Each row comes from the steps of one path. Every step used is in the known rows, and no mark comes twice. Write the path behind each row, first mark first.
(in the rows, 128 means zero)
Known rows:
kapa/tede/neguf: [134 135 113 145  94 131 139 146  77 119  87  63 182  89 174 124 152 146
 154 162 105 137 126 106  84 175 176 186 145  70 203 133 173 145 132 128
 124 101 147  92 157 113  88 127 120  75 135 149 105 132 104 112 128 136
 118 159  93  72 148 147 139 141  84  85 157 126 127 140 159 110 103 111
 107  84  95]
nepav/zatev/kapa/tede/neguf: [116 121 130 136 101 158 129 191  73 129  76  85 160  77 189 121 120 147
 147 162 124 149 144 127  97 183 176 133 155  59 174 129 171 113 125 137
 109 115 144  88 127 108 110 104 132  60 168 156 102 122  92  92 129 134
 112 175  93  62 132 160 136 160 113  96 162 110 120 139 122 114 116  90
  79  98 106]
tede/neguf/vusi/kapa: [138 122 164 142 111 124  98 122 107 137  77  96 163 131 180 139 132 144
 181  96 133 140 140 180  61 164 175 131  97 114 133 162 146 106 174 100
  88 137 140 139 173 110 123 101 137 155 129 160 132 151 110  95 149 146
 115 147  84 118 108 167  97 179  99 140 174 109 199 117 113 115 125 159
  97  83 119]
pugama/goki: [140 130 141 139 148 137 132 117 133 159 165 110 132 124 150 160  96 147
 102 112 141 133 120 145 158 107 128 146 122 136 110 144 117 156 174 129
 132 149 139 100 137 106 152 132 128 145 142 153 147 150 152 156 134 111
 121 163 137 128 114 145 146 102 135 137 148 126 111 106 132 111 103 143
 157 110 132]
vizuv/zatev: [136 146 141 120 110 168 114 151 110 120 114 127  95 116 136 136 142 107
 117 119 137 109 135 127 168 136 134 141 106 142 134 110 125  94 153 130
 150 151 139 115 143 101 129 134  95 140 159 149 111 145  94 102 139 125
 119 153  84 143  96 133 138 150 129 144 109 111 135 142 106 152 152 139
 129 151 152]
dizuk/vizuv/zatev/neguf/vusi: [172 184 146 129 125 169 110 110 116 105 106  99  64 144 142 115 164  90
 147 119 133  64 124 133 121 104 136  83  75 161 101 151 178  73 143 120
 111 161 173 134 134  78 138 120 114 167 122 202  93 137 116  81 168 125
 170  98  64 149  83 156 116 152 142 162 143 116 142 129 111  99 170 105
  88 126 107]
zatev/neguf: [150 129 126 156 124 132 114 108 121 103 117  96 121 133 107  89 128  89
 157 109 133 104 164  82 136 100  96  73  98 134 143 152 150 116 123 125
  90 122 114 105 110  80 115 139 142 103 105 155 131 142 132 149 162 109
 142  99 123 128 123 137 125 100 137 148 124 111 124 156 162 126 125  90
  92 127 127]
vusi/kapa/zatev: [136 136 189 132 106 165 105 140 144 163  98  89 151 141 148 144 135 133
 160  69 125 190 146 132 148 160 137 126 142  92 145 116  87  81 174 101
 147 145 115 150 155 107 109 138 133 164 175 144 139 136 121 103 113 165
 126 177 107 113  78 135 123 146 120 163 135  97 121 120 135 141 102 171
  85 119 115]
dizuk/vizuv/zatev/kapa/tede/nepav: [109 169 106  89 121 161 128 153 121 137 109  93 131  80 152 188 143 145
 147 159 150 126 144 154 149 186 195 117 150  69 156 116 186 133 151 122
 152 107 149 124 126 152 147 150 135 104 161 129 107 135 122  72  98  72
 194 148  83  94  81 120 131 161  80 120 143  84  87 154 125 166 151 103
 123 106  88]
neguf/vusi/kapa/tede/nepav: [139 157 126 110 125 130 128  99 131 135 105  89 179 127 167 181 127 162
 192 142 135 155 127 211 109 170 182 157 122  67 184 154 167 135 170 114
 134  92 173 136 173 146 109 117 145 125 134 116 142 158 109  93  94 118
 164 142  84 108 102 125 129 154  75  90 205  78 121 122 140 150 131 126
 102  74  77]
fafeb/pesi/tede/neguf/vusi: [177 146 140 144  62 107 121  93 126  93 122  96 137 154 192 121 117 135
 167 149  87  91  92 150  76 127 180 141 113 108 135 186 175 115 148 131
 115 136 194 131 162 103  87  94  95 155 133 199  99 132 102 101 118 170
 147 130  58 103 136 168 137 176 123  82 206 146 180  98 146  92 116 130
 115  66  99]
pugama/dizuk/vizuv/zatev: [105 157 144 135 134 179 105 170 116 149  98 104  87  78 126 143 175  86
  91 122 181 125 137 129 189 133 163 129 152 147 106 113 145  89 133 102
 171 144 145 117 123 122 168 139 114 160 165 153  97 148 103  64 177  95
 149 157  86 141  66 148 107 158 104 160  91 120 119 158 117 127 114 165
 154 147 145]
vizuv/zatev/kapa/tede/nepav: [114 150 105  94  99 149 119 139 118 125 110 100 149 103 162 177 124 144
 154 150 145 122 132 163 150 176 173 126 137  66 168 130 174 125 163 127
 147 110 150 120 137 142 127 132 142  86 161 119 122 139 111  81  78  89
 186 155  87 109  88 115 137 159  92 108 165  80 100 145 127 167 150 105
 118 106  99]
vusi/kapa/tede/nepav/zatev: [105 136 129 133 137 157 142 161 147 132  99 106 165  96 159 185 100 149
 174 168 152 166 151 205 163 148 135 150 136  68 191 130 132 107 152 127
 128 105 159 102 118 129 111  90 141 106 171 124 147 158  90  68 130 139
 121 161  96  81 103 125 170 166 118 108 148  70  78 123 110 196  90  98
  87 125 118]
kapa/tede/nepav/zatev/neguf/vusi: [153 161 135 133 133 157 132 105 134 103 115  99 118 143 161 134 119 122
 189 160 123  98 109 189 127  93 129 112  82 121 147 165 171  81 150 131
 101 126 190 120 116  88 109  81 139 119 122 183 122 149 104  81 141 150
 148 108  83 107 107 149 162 155 145 108 184  97 100  92 119 121 143  71
  55 119  95]
dizuk/vizuv/zatev/kapa/tede/neguf: [123 159 119 131  89 179 111 198  65 132  74  61 131  61 175 141 164 136
 127 150 133 139 147  91  95 203 213 137 156  67 165 111 202 115 131 124
 121 121 141  98 145 115 138 147 115  82 179 160  86 126  95  86 146  99
 145 182  81  83 116 159 102 172  88 116 138 108 132 175 120 107 132 114
 104  99 109]
kapa/zatev/neguf: [161 150 162 138 106 159 108 113 136 111 115  84 122 144 127  92 130  91
 160  98 107 126 152  60 170 101  80  86 104 115 154 137 131  78 150 112
 117 146 120 114 109  69  96 142 135 117 134 172 126 136 143 130 143 141
 147 114 101 117  97 138 149 104 159 169 120 103  88 137 168 126 109  98
  60 131 107]
pesi/tede: [151 166 141 142  94 118 122 112 120 102 125 103 147 134 121 116 121 141
 118 127 126 114 143 123 144 124 158 119 152 132 130 142 144 160 128 142
 123 108 164 131 138 112  77 103  93 136 183 142 104 142 109 164 119 148
 141 165 115 104 141 118 144 128 113 111 169  87 171 118 117 133 101 118
 134 129 111]
tede/nepav/zatev/neguf/vusi: [148 144 142 121 134 149 124 102 148 100 119 118 106 158 168 124 105 119
 179 151 130  83 119 175 134  84  94  99  58 136 126 172 168  81 152 117
  87 138 174 125 102  85 110  81 144 128 109 192 125 145 111  75 150 141
 154  75  87 128 102 160 159 167 163 128 156 110 105  99 122 129 148  62
  71 119 102]
kapa/tede/neguf/vusi/nepav: [170 187 158 146  98 163 112 121  92 100 129  73 175 120 175 143 121 175
 193 113 106  96  95 149  59 187 180 145 140 106 126 130 202 154 143 108
 148 119 184 134 134  98  98 132 121 125  84 147 122 152 107 100 136 118
 124 176  80  77 106 155  72 175  90 113 158 136 117 110 152 120  93 130
  69  81  87]
kapa/tede: [150 158 123 139 119 146 145 125 107 140 115  93 152 107 126 146 163 146
 147 147 119 159 107 158 123 160 169 155 163  93 175 109 142 128 120 153
 150 108 152 114 150 134 116 138 130 103 161 106 115 134 105 140 114 156
 128 170 120  92 134 114 142 102 101  99 179 110 117 133 121 120 133 117
 113 123 107]
pesi/fafeb: [176 121 145  84 125  92 112  94 101 148 141 118 147 139 140 155 154 161
 115 152 112 135 130 136 115 111 124 115 148  98 163 150 123 163 124 126
 115 139 144 123 136 145  76 112 130 122 117 158 119 130 152 148 162 109
 108  98 109 134  97 101 141 130 127 124 157  87 140 123 169 121 101 152
 133 139 103]
vizuv/zatev/kapa/tede/neguf/vusi: [152 160 145 115  87 162 121 150  78 115  92  89 119 115 208 134 159 147
 159 135 100  99  95 166  74 173 199 140 108  99 134 153 184  89 151 127
 121 149 183 115 177 104 125 106 118 121 156 186  83 135  84  66 120 145
 139 157  62 121 100 169 117 178 108 103 186 119 165 112  96  82 177 118
  89 101 100]
nepav/zatev/kapa/tede: [129 125 138 135 123 176 141 180 103 150  96 115 125  83 136 140 125 149
 129 145 147 168 123 182 134 171 177 101 174  79 145 124 135  91 102 153
 120 119 142  96 117 129 143 118 140  92 200 116 112 122  98 111 110 159
 134 190 133  81 116 141 146 144 130 134 172  80 115 118  85 133 138  96
  73 153 145]
vusi/nepav/tede/neguf: [145 188 131 171  96 160  99 177  95 105 117  85 204 116 165 142 106 162
 158 116 110 121 161  88  87 167 180 178 157  88 178 141 199 155 112 101
 129  97 141 116  99  95  97 139 113  82 132 163 105 167  99 130 181 124
 120 161  95  64 146 131 109 173 113 124 136 142 104 149 171 136  77 123
  92  70 136]
vizuv/zatev/neguf: [158 148 131 154 111 159 103 124 103  90  92  99  93 124 117  89 137  73
 147 106 144  90 165  83 171 108 105  85  83 152 145 134 150  84 152 126
 105 144 128  90 116  63 113 134 109 103 131 172 111 156 105 123 166 103
 148 122  87 140  96 140 138 116 151 163 105  90 122 162 145 148 128  92
  91 128 145]
zatev/kapa/tede/neguf: [127 122 120 134  94 149 122 172  75 132  85  69 173  84 177 118 131 150
 147 151 120 147 137 102  73 189 194 136 146  64 175 132 182 130 128 129
 105 119 139  93 154 116 114 127 132  68 155 145 102 120 106 112 110 116
 141 170 100  85 140 150 122 149  95 102 163 112 136 146 131 107 129 109
  94  86 105]

Which path is each row?
[146 164 159 132 115 181 128 165  99 140 110  97 135  96 145 150 110 161
 151 131 133 155 101 203 115 187 183  84 167  95 118 117 159  94 117 144
 137 125 166 115 116 118 144 120 144 109 179 124 123 121  96 103 109 158
 132 201 105  73  90 142 117 174 127 131 181  86 100 105  78 128 133 109
  56 141 136] => neguf/vusi/nepav/zatev/kapa/tede
[141 172 171 143 135 180 118 151 136 114 125 130 124 120 161 153  83 158
 164 126 127 108 110 195 125 137 122 107 131 138  90 121 145  96 136 114
 139 136 175 127  91  87 123  86 126 148 127 154 138 145  96  73 160 148
  95 172 102  89  90 148 115 199 157 148 112 118  81  88  98 152  85 118
  62 137 144] => neguf/vusi/nepav/zatev
[156 147 157 155 110 143  97 141 117 134  83  92 182 141 172 151 136 150
 174  95 124 152 151 181  61 167 205 157 119 105 152 179 162 104 153  93
  91 133 148 140 167 107 118 103 137 148 159 167 119 162 100 111 159 161
 116 150  87 103 116 151 100 192  96 130 194 117 193 118 109 107 126 150
  87  75 133] => nepav/tede/neguf/vusi/kapa
[182 195 186 139 103 171 105  95 130 105 140  87 137 158 146 122 110 122
 197  72 106  89 107 125 109 143 126  76 102 138  89 138 178 114 151 100
 131 143 161 145 114  77 102 136 127 153  82 166 141 153 136 109 140 124
 153 152  77 100  75 144  82 155 140 167 135 115  81  98 165 124  94 136
  43 103  99] => kapa/zatev/neguf/vusi/nepav
[159 212 126 172 111 172 101 161 126 125 155 122 189 141 109 159 113 160
 146  84 125 131 150 135 119 144 177 159 176 111 136 146 182 148  91 113
 154 105 147 139  70 107 121 155 120 101 153 123 124 170 113 164 174 140
 129 167 123  76 124  92 103 162 125 146 150 125  88 129 139 142  95 139
  91 107 164] => vusi/nepav/tede
[194 237 167 166 102 194  90 137 132 121 152  94 170 171 129 143 113 147
 173  80  96 116 130 129 132 125 162 130 144 112 135 158 187 104 113 107
 143 129 169 157  81  68 101 145 134 126 151 171 119 174 122 140 173 171
 145 152  86  84 103 119 112 161 154 168 167 118  78 100 150 129 106 121
  51 101 147] => kapa/zatev/neguf/vusi/nepav/tede
[152 166 154 143 130 169 102 107 118 121 100  92  73 129 142 111 170  82
 143 113 155  86 111 147 147 103 132  82  87 170  93 165 171  74 145 107
 118 165 172 123 130  76 156 106 134 166 127 190 101 150 116  66 183 108
 171 106  71 160  66 171 114 152 133 162 140 122 151 123 127  88 140 127
 108 131 113] => pugama/dizuk/vizuv/zatev/neguf/vusi
[161 149 204 117 103 165 106 127 154 158  95  89 138 158 167 149 136 128
 175  76 107 172 124 165 122 151 143 120 124  98 127 134  96  67 177 103
 142 155 138 173 175 104 117 117 129 185 166 161 125 131 125  85 110 179
 135 163  83 128  73 152 118 162 121 161 165 104 137  92 107 116 125 174
  70 117 100] => neguf/vusi/kapa/zatev
[168 151 146 142 115 147 131 112 106 152  92  76 161 120 130 150 166 151
 173 116 138 175 109 214  87 180 203 146 146  94 159 141 143 118 146 138
 114 123 164 133 189 130 123 124 131 148 166 116 133 150  99 122 110 168
 128 190 106 102 113 135 115 136  80 114 224  90 172 113 104 108 149 144
  91 107 110] => neguf/vusi/kapa/tede
[174 142 165 176  67 105 108  92 121 116  91  85 157 131 176 138 109 130
 182  88 123 144 135 175  65 175 213 125 125 104 144 184 160 103 170 118
  90 125 157 140 182 105 102 105 107 182 158 175 130 146 103 105 128 172
 130 175  64  95 119 161 103 189  92 116 208 110 211 122 136 116 103 169
 107  63 128] => fafeb/pesi/tede/neguf/vusi/kapa
[160 169 125 140 107 146 113 140 113 116 115 115 155 154 189 137 143 152
 154 148  93 105 108 153  67 127 176 182 106 112 150 171 186 105 132 110
 107 134 183 153 138  97 114  96 129 116 138 188  91 151 102  94 155 172
 122 109  75 115 137 152 126 177 135 101 188 150 151  94 116  85 152 117
  97  78 114] => nepav/tede/neguf/vusi
[176 163 176 125 116 154 113  98 141 116 121  97  98 171 151 109 140 101
 177 115  97  99 110 128 127  98  98  95  74 135 110 165 143  65 154 113
 109 157 162 149 146  81 111 115 145 158 118 194 114 132 131  98 132 165
 155 101  81 139  86 152 131 128 155 147 157 119 118  89 131  92 151 111
  61 119  85] => kapa/zatev/neguf/vusi
[161 140 174 150  92 125 102 106 100 119  79  86 174 134 175 129 125 150
 166  95 128 139 148 174  62 164 201 128 109 117 145 168 161 134 171 106
  85 130 159 139 187  98  95  97 116 171 156 168 116 159  98 112 145 149
 122 172  83 105 109 160 100 177  92 128 201  94 222 125 106 114 108 157
 100  84 110] => pesi/tede/neguf/vusi/kapa
[106 133 172 132 122 177 101 191 105 117 105 125 120 105 187 135  73 155
 157 105 141 113 135 165  92 176 159  66 135 116  78 140 172  91 136 114
 108 145 151 119  87 100 147  99 138 120 139 166 129 128 104  77 140 119
 122 171 104  86  80 177  99 221 155 154 126 104 116 114  96 134 105 104
  51 120 154] => tede/neguf/vusi/nepav/zatev/kapa
[168 142 171 144 106 151  89 111 115 112  79  99 125 146 131 131 132 104
 177  66 151 125 152 180 107 145 155  84  73 144 128 165 146  66 183 105
  89 159 139 130 169  80 130 118 123 168 144 167 136 157 106 106 165 141
 137 145  76 138  75 164  99 159 126 177 171  79 195 140 109 132 152 149
  74 114 141] => vizuv/zatev/neguf/vusi/kapa
[162 125 172 157 133 144 104 114 132 129  82 108 138 138 137 123 119 116
 182  82 150 142 153 200 102 125 145  76  94 131 120 167 132  70 162 112
  64 147 137 127 141  87 122  97 142 156 155 170 148 157 106 111 168 157
 120 135  98 130  92 161 114 168 137 167 176  84 169 115 100 129 123 125
  62 116 135] => nepav/zatev/neguf/vusi/kapa
[135 160 168 143 128 173 114 164 125 105 111 111 139 116 187 149  87 153
 171 135 129 105 111 173 113 142 130 129 122 118 113 124 156  93 142 117
 123 125 177 114  91  83 107  84 122 134 122 177 133 152  94  64 168 146
  92 165  90  76  97 163 121 209 151 134 117 116  75  94 111 142  66 108
  58 124 132] => tede/neguf/vusi/nepav/zatev
[117 157 117 148  98 130 141 137 173 105 128 138 126 111 174 167  61 137
 146 176 136 111 138 173 187 122 125 129 139  95 177 150 144 107 149 146
 131 101 171 110  96 113  89  76 101 133 174 157 131 148  99  88 107 149
 146 145  79  80 121 121 189 181 146  87 150  87  77 107 136 186  77  90
 113 121 129] => fafeb/pesi/tede/nepav/zatev
[108 140 119 119 138 157 148 158 151 126 103 120 149  95 169 175 105 150
 157 199 139 145 133 195 177 132 124 159 134  77 188 128 136 110 147 129
 138  99 164  98 106 122 105  89 131  97 159 133 136 147  94  78 112 135
 134 147  94  79 120 130 188 161 127  96 141  89  56 108 113 180  99  80
  93 133 116] => kapa/tede/nepav/zatev
[141 122 126 158  93 128 127 155  75 131  65  50 196  91 170 136 149 152
 166 129 125 171 149 126  75 192 199 175 151  57 207 134 160 136 146 115
 111 102 131  91 177 109  86 132 131  87 152 137 110 150  97 125 138 127
 109 180  91  70 132 152 115 147  75  99 179 104 158 159 148 123  90 132
  95  73 104] => vusi/kapa/tede/neguf
[122 156 160 147 143 177 127 169 133 115 125 128 134 104 147 148  74 145
 153 125 146 125 134 154 148 142 117 106 141 124 117 111 136 109 114 117
 138 118 142 103  69  96 118 106 122 130 128 127 146 152 102  97 156 127
  94 180 119  76 110 134 134 178 152 145  88 103  57 116 116 166  56 118
  74 157 156] => vusi/nepav/zatev
[156 186 173 136  96 163 106 130  84 114 118  76 169 106 175 150 103 174
 186  97 114 100 101 152  51 203 196 105 140 110  97 140 208 147 140 112
 129 116 166 136 128 105 118 137 137 119 103 149 123 140 114 101 122 115
 138 181  84  86  96 163  59 192  97 131 162 124 120 108 122 122  99 138
  60  81 101] => zatev/kapa/tede/neguf/vusi/nepav
[124 183 126 119 128 187 117 171 115 130 106 116  65  92 122 148 173  96
  98 136 151 102 147 113 159 149 171 129 127 139 115  92 142  92 139 121
 162 141 142 123 120 119 157 150 100 158 165 165  88 132 105  82 163 107
 148 149  84 130  85 132 115 161 114 154  83 118 129 169 100 138 133 144
 136 149 129] => dizuk/vizuv/zatev
[140 135 147 121 105 159 133 155  90 130  89  95 135 114 217 137 129 155
 160 166 111 120  93 190  68 158 179 138 118  91 141 153 166  85 138 129
 102 137 184 117 153 104 127  86 133 103 152 174  95 122  85  60 128 170
 119 151  81  97 119 175 132 186 128 104 190 121 144  89  91  83 151  93
  65 104 103] => nepav/zatev/kapa/tede/neguf/vusi
[159 161 194 136  87 171  91 154 140 153  89  84 175 156 188 155 144 144
 172  82 103 174 142 157 109 154 171 161 131  76 157 151 129  69 169  90
 131 155 155 166 161  82 102 126 133 163 187 186 101 150 111  87 142 201
 133 158  63 102  86 148 124 178 117 157 180 114 140 101 119 103 115 159
  63  93 117] => nepav/tede/neguf/vusi/kapa/zatev
[142 165  94 142  65  97 135  76 165  99 154 118 153 132 156 163  82 137
 169 151 126 107 134 135 161 128 155 125 147  99 172 169 179 162 154 131
 143  91 157 138 127 138  83 118 104 137 143 142 142 143 129 128  74 115
 195 134  74  99 133 110 159 142 106  72 177  98 116 130 181 178  92 117
 152  76 102] => fafeb/pesi/tede/nepav
[174 222 141 158 117 180  95 142 122 125 153 123 177 157 134 163 112 166
 155  91 105 122 125 168  98 136 182 152 155 123 114 161 188 135  99 114
 152 114 169 153  93 106 129 137 126 124 143 145 123 171 119 140 166 158
 135 152 102  90 121 109 106 166 131 146 166 127 103 102 134 124 117 137
  78 110 154] => neguf/vusi/nepav/tede
[127 155 133 154 127 164  98 146 114 118  83  87  85  97  98  93 164  51
 122 105 184 101 163  73 185 110 119  65 118 150 124 144 171  82 128 105
 121 144 127  93 109  80 142 153 127 125 143 171 110 157 113  98 203  74
 166 122  84 134  81 158 121 124 122 176  92  99 121 180 144 131 113 114
 109 141 146] => pugama/dizuk/vizuv/zatev/neguf
[182 189 168 140 119 157 104  94 112  93 144  96 132 145 135 121  97 135
 194  85 122  77 110 128  92 142 130  71 101 148  85 154 197 138 134  98
 123 137 159 126 103  85 114 135 131 146  63 152 148 159 132 120 153 111
 146 137  96 111  91 140  70 162 130 156 136 121 105 116 153 135  99 128
  67 104 121] => zatev/neguf/vusi/nepav
